In the rows, 128 means zero.
Known rows, with every step that occurs:
M, R: [ 80 109 129 143 111 125 124 129 159 117 127 132 132 119 151 132 116 139
 112 109 146 134 118 148 113 121 141  98 122 121 114 140 135 155]
Q, Y, B: [126 132 199 138 104 120 149 158  99 160  94 139 117 138 134 170 130 126
 125 134 110 150 144 135 125 137 113 147 113 119 146  99  79 123]
Y, V: [122 167 150 101 156 118 126 133 108 132  83 129 124 123 125 149 153 132
 129 121 135 125 124 141 111 123 123 133 126 138 117 117 109 134]
B, M, R: [ 61 128 127 121 134 139 121 111 167  95 126 109 150 121 156 127  83 157
 108 112 146 145 123 163 127 128 166 108 147 135 137 153 148 148]
V, G, R: [ 71 108  90  81 136 134 132 135 182  92 101 132 110 124 144 132 138 155
 136 118 141 130 118 137 135 137 138  82 109 121  90 140 116 190]
L, G, B, Y: [111 118 139  81 133 152 125 129 137  89 114  85 130 112 130 145 127 154
 226 113 110 148 138 146 115 205 134 134 139 104  51 130 150 121]
L, J, V, G, B: [101 143 116  63 114 162 161 166 169  26 142  95  99 118 101 149 113 142
 181 102 150  84 146  94 185 179 154  84 153  74  64 136 105 195]
Y, J, L, G, B, M, P: [112 131  99  72 189 170  88 130 190  43 111  46 126  77 126 143 122 175
 180  90 166 123 109 122 145 190 147 113 193 138 105 154 145  95]
Y, J, V, G: [119 156 132  57 151 142 130 138 135  77 112 151  96 106  98 138 134 150
 122 120 155  85 101  88 177 113 149  57 130 117 119 131  74 185]
B, Y, Q: [ 86 126 144  79 155 125 110 123  78 138 107 120 126 103 106 152 119 139
 140 123 118 160 120 167 136 113 139 132 131 120 103  99 125 103]
J, L, G, B: [126 114 127  99  91 157 125 153 185  84 126  84 101  95 111 141 151 135
 207  90 122 122 112 114 120 182 119 126 155 102  78 140 145 103]
J, L: [131 112 114 120 106 140 124 143 163 131 127 119 120  89 105 134 126 117
 126 111 131 115 112 123 124 120 130 124 135 109 136 124 140 100]
D, Y, J: [173 152 142 132 191 140 112 134 116  83 117 124 112 114 136 145 146 132
 119 124 128 136 110 105 129 125 125 105 123 172 122 117 107 118]
Y, B, M, P: [ 86 154 127 113 169 106 100 114 139 114 101  70 136 134 126 155  91 179
  92 133 146 149 156 159 151 142 161 145 176 140 169 133 121 122]
Q, B: [127 125 140 138 107 126 156 141 128 111 125 140 123 136 153  98 153 105
 136 133 128 129 125 154 147 140 135 134 129 124 135 130  94 106]
L, G, J: [143 143 130 128 156 133  94 150 152 113 127 112 108 108 130 145 149 124
 188 141 128 137 118 123 129 175 137 110 146 133  99 128 134 127]
L, G: [131 134 142 115 110 138 115 134 140 120 128 110  93 133 128 143 145 125
 167 146 107 140 107 112 127 151 123 117 152 144 115 127 136 116]
B, Y, J: [130 135 133  92 200 146 112 127  83 122  97 137 149  83 122 140 116 146
 147 118 130 133 110 142 117 145 143 111 111 127 114 105 125 116]
G, B, Y: [106 111 121  93 149 142 139 120 128  93 118 105 164 114 129 130 111 159
 186  98 130 131 153 157 114 183 142 140 110  87  69 131 139 130]
V, P, Y, Q, G, J: [128 122 138  93 123  90  45 157  95  97 114  92 112  94 140 141 138 165
 157 148 130 111 154 166 192 125 150  98 134 151  80  83 120  85]
Q, B, R: [121 129 115 130  89 128 133 144 135 111 106 150 165 153 159  81 132 124
 123 141 139 146 129 163 145 137 151 133 156 107 133 121  93  95]
L, G, J, V, P, Y, B, Q: [163 198 167  72  92 102  61 189 128 129  80 107  91  95 104 212 120 176
 179 186 128 113 156 128 213 195 182  95 172 148  80 100 147 148]
J, L, G: [137 120 131 106  89 144 110 146 171 125 130 105  88  90 105 151 147 115
 165 131 103 130  89 109 130 141 127 116 160 122 125 122 148  89]
J, V: [132 146 140  96  99 132 137 122 154 121 144 141 120 121 103 125 112 137
 117 122 128 102 125 118 169 115 141 107 135 117 133 134 102 151]
B, G: [100 138 115  86 122 133 106 114 121 103 130 116 154 124 120 115 108 148
 133 151 136 138 117 124 129 125 147 149 141 144 144 127 142 129]
V, P, Y, Q, B, G, R: [ 58 129 123  56  93 107  92 150  99  82  82 122 130 101 147 112 131 184
 131 156 136 147 124 161 202 113 165 121 132 180  88 118 137 109]
J, V, G, R: [ 78 126 102  45 102 131 132 129 205  83 116 148 103 112 115 127 123 162
 125 111 148 109 122 125 177 120 152  66 117 110  95 151  96 213]
V, P, Y, B: [133 150 159 131  98  91  99 162  79 140  87 108 110 120 125 184 117 178
 114 152 111 120 154 113 167 129 158 121 132 149 120 103 145 117]
V, G, B, Y, J, L: [ 93 103 103  44 183 170 122 153 148  54  88 105 135  61 107 158 127 164
 188  77 153 106 108 131 121 171 153  88 114  72  65 121 118 134]
P, Y, B, R: [130 163 131 143  95 104 100 174  79 143  73 115 149 130 136 151 100 169
 124 133 116 168 174 117 124 130 150 139 147 145 131  82 111 127]
V, P, Y: [142 126 125 133 100 109 101 136 101 122 117 115 127 125 129 155 107 162
 118 162 118 106 143 109 178 114 155 107 125 158 100 117 175 114]

Rows:
[ 95 129 158 112 114 122 143 155  90 118 111 139  96 132 134 114 166 106
 125 122 131 147 113 164 154 111 129 133 138 130 125 118  75  93] -> Y, Q, B
[127 106 125  81 102 100  41 167 131 101 112  85 106  53 119 151 134 156
 155 134 133  97 131 161 189 117 151  91 143 134  92  79 133  60] -> V, P, Y, Q, G, J, L
[110 115 140 111 128 128 146 124 112 114 115 141 147 118 149 110 123 118
 149 137 117 138 131 179 142 157 155 135 113 106 119 118 111  89] -> Q, B, Y
[ 38 108 148  64  87 117  75 129 133  39 114  54 130 110 171 135  96 216
 157 102 141 122 156 192 180 136 170  94 157 145  61 119 143 113] -> V, P, Y, Q, G, B, M, R
[108 171 124  90 199 115 115 157 144  87  73 125 118 114 124 164 163 134
 153 132 167 112 128 135 127 141 148  96 116 114  89 115  92 178] -> Y, V, G, J
[141 145 118 136 134  94  79 163 102 149  73  91 128 124 150 190 105 157
 120 168 143 159 190 151 141 157 141 149 146 165 107  93 144 148] -> M, P, Y, B, Q
[166 129 118 136 148 144 102 171  98 120 103 122 115  48 122 151 125 138
 136 102 129 124 124  85 125 110 131 102 119 161 119  96 135 103] -> P, Y, J, L
[119 136  69  65 142 137  90 151 155  20  93 101 158 119 130 127  95 206
 139 110 188 106 172  85 185 128 166  59 150 123  55 120  91 192] -> M, P, Y, J, V, G, B, R
[146 184 156 113 111  90  86 173 119 124 100 124 116  90 100 181 106 187
 127 139 135  90 167 109 211 137 179  94 135 132 107 109 115 148] -> G, J, V, P, Y, B
[ 82 143  72  49 192 136  89 123 177  40  95  99 125  82 140 138  78 213
 110 118 173 113 152 109 205 115 181  46 137 184 100 140 110 214] -> B, M, P, Y, J, V, G, R
[155 171 166  96 154 105  99 115 140  91  92 116 117 146 122 180 149 150
 104 155 127 101 108 140 160 117 147 111 136 154 106 119 137 103] -> D, Y, V, P
[132 171 119 113 192 111 107 174 107  85  70 117 116  99 136 180 149 151
 163 141 156 119 162 111 133 125 154  93  99 158  68  95 107 182] -> P, Y, V, G, J
[119 132 141 106 111 105  87 149  68 125 109 116 101 114 113 168 125 164
 108 153 121 123 137 121 185  86 145 109 141 161  87 103 157  95] -> V, P, Y, Q
[165 129 134 101 116 138  70 166 113 106  94 105  88  64 109 179 135 154
 156 148 108 101  87  77 166 134 145  75 157 165 101 108 172  74] -> V, P, Y, J, L, G
[116 120 159  45  73 157 160 152 174  69 109 139 129 144 127 166 115 136
 180 146 153  98 158 143 172 175 137 100 118  81  58 128  90 203] -> J, V, G, B, Q, Y
[143 122  98 132 150 136 100 156 178 120 127 122 136  64 111 136 129 121
 148 106 154 114 124 136 129 148 145 118 129 100 122 127 134 109] -> G, J, L
[104 136 100  93 170 112 117 144 136  47  71  69 131 134 150 167 137 180
 159 117 173 113 186 110 138 138 142 102 114 147  36 114 112 183] -> M, P, Y, V, G, B
[160 128 130  91 115 151  89 177 126  68  96  83  96  64 121 171 144 173
 196 113 127  94 111  78 162 170 139  85 153 145  56 121 170  92] -> V, P, Y, J, L, G, B
[113 174 183  55 101 109  96 145 139 111 100 138 153 106  91 165  98 184
 126 175 142  98 127 143 207 149 179 120 136 103 148 115  96 141] -> Q, Y, B, G, J, V, P
[ 95 154 156  44  53 108 103 140  88  77 120 131 119 115 106 121 114 172
 110 174 130 111 126 126 244  85 182 109 157 165 117 112 116 100] -> J, V, P, Y, Q, B, G
[149 171 149 132 147 111 118 153  77 126  80 120 127 111 136 160 137 144
 141 129 123 134 156 111 117 112 126 128 111 177 100  93 119 138] -> P, Y, V
[158 142 109 114 156 118  91 132 116  97 123 118 123  88 123 131  98 167
 101 123 154 109 153  84 182 101 145  80 131 176 115 114 102 155] -> M, P, Y, J, V
[130 139 149  68 115 101  79 154 175 108  78  94 100 117 182 148 144 150
 157 133 120 164 152 218 128 199 119 137 133 149 106  92  90 142] -> D, Y, B, Q, G, R
[148 157 171 143 136 107 121 148 120 114 106 101  99 134 132 174 142 142
 111 130 109 152 142 128 131 136 129 139 134 150 138 112  97 121] -> D, Y, B
[125 150 163  12 141 156 100 122 136  65 106 111 120  96  96 154 123 195
 203 115 126  80  98 119 190 192 164  69 157  93  52 139 134 119] -> L, G, B, Y, J, V, P
[ 83 136  96  48 121 149 142 160 192  63 125 123  90  99 113 143 111 139
 147 115 136 109 127 112 188 157 157  63 143 101  88 135 110 215] -> L, J, V, G, R
[141 158 127 108 142 124 116 137 171 111 143 143 133  95 107 123 121 139
 141 113 153 100 139 129 171 141 152  98 129 109 120 141 100 161] -> G, J, V
[151 115 162 113 103 139 132 145 123 150 104 152 145 140 150 161 118 103
 147 172 125 148 147 166 126 161 119 146 117 131 114 104 131 134] -> B, Q, Y
[119 103 133  88 101 129 122 126 154  73 138  86 135 131 161  89 146 151
 193  91 133 104 150 167 123 179 109 136 127 101  90 123  94 119] -> Q, G, B
[151 135 106  78 101 156  69 178 141  66  78  93 139  80 121 158 126 191
 194 118 134 110 116  90 161 169 155  84 177 127  59 109 168  78] -> V, P, Y, J, L, G, B, R
[114 112 109 133 141 102  84 139  90 119 115  92 108 117 131 154 115 149
 105 139 141 154 160 124 159  83 132 120 142 179  97 102 130 118] -> M, P, Y, Q
[119 138 146  42 109 168 145 157 154  47  89 155 158 135 121 133 118 168
 162 105 164 105 136 105 166 142 142  74 125  75  75 118  45 179] -> Q, Y, J, V, G, B, R
[150 168 165  48  59 108  75 187 102 105  95  80  89 102 122 183  97 156
 162 179 111  88 175 155 226 200 168 104 186 127 109  59 125 126] -> L, J, V, P, Y, B, Q, G
[122 165 154  82 144 109 110 124 117 131  74 125 127 137 116 164 149 157
 112 148 138  89 106 146 153 126 147 117 139 127 112 122 140 114] -> Y, V, P
[120 109 140  50 176 146 104 124 112  68 103  91 151  84 154 101 130 168
 215  82 134 114 138 179 117 201 123 122 113  99  73 100  88 110] -> Q, G, B, Y, J
[132 164 169  85  79 109  90 177 119  85 114 127  70  98 115 148 156 151
 165 159 125 109 126 124 246 136 173  74 161 156  74 114 104  99] -> L, G, J, V, P, Y, Q, B
[102 138 124  66  97 132 139 126 166  84 134 140  99 132  98 137 120 141
 121 136 141  93 121  97 182 108 153  77 131 103 117 134  97 179] -> J, V, G
[111 129  97 111 172 128 109 149 160  83 117 124 121 115 129 147 138 136
 153 138 162 115 135 128 142 142 151  89 118 105  98 134 116 168] -> V, G, J
[104 142 132  30 173 147 123 123 124  78 103 148 118  85  94 152 110 164
 139 123 138  99 106 114 169 126 163  63 122 100 104 117  89 172] -> B, Y, J, V, G
[112 141 118  34  96 152 139 144 186  58 114 122 120 141 113 150 125 152
 177 124 170  90 148 141 168 181 152  99 141  82  53 145 111 211] -> J, V, G, B, Q
[123 137 147  70 184 161 118 142 106  77  94  97 125  95 132 147 139 161
 228  98 123 140 115 132 109 206 131 116 132 115  52 122 126 118] -> L, G, B, Y, J
[110 143 105  62 143 137 116 161 142  72  91 148  97  76 133 136 121 179
 141 101 145 110 133  84 172 112 147  44  97 162  76 119  88 225] -> P, Y, J, V, G, R
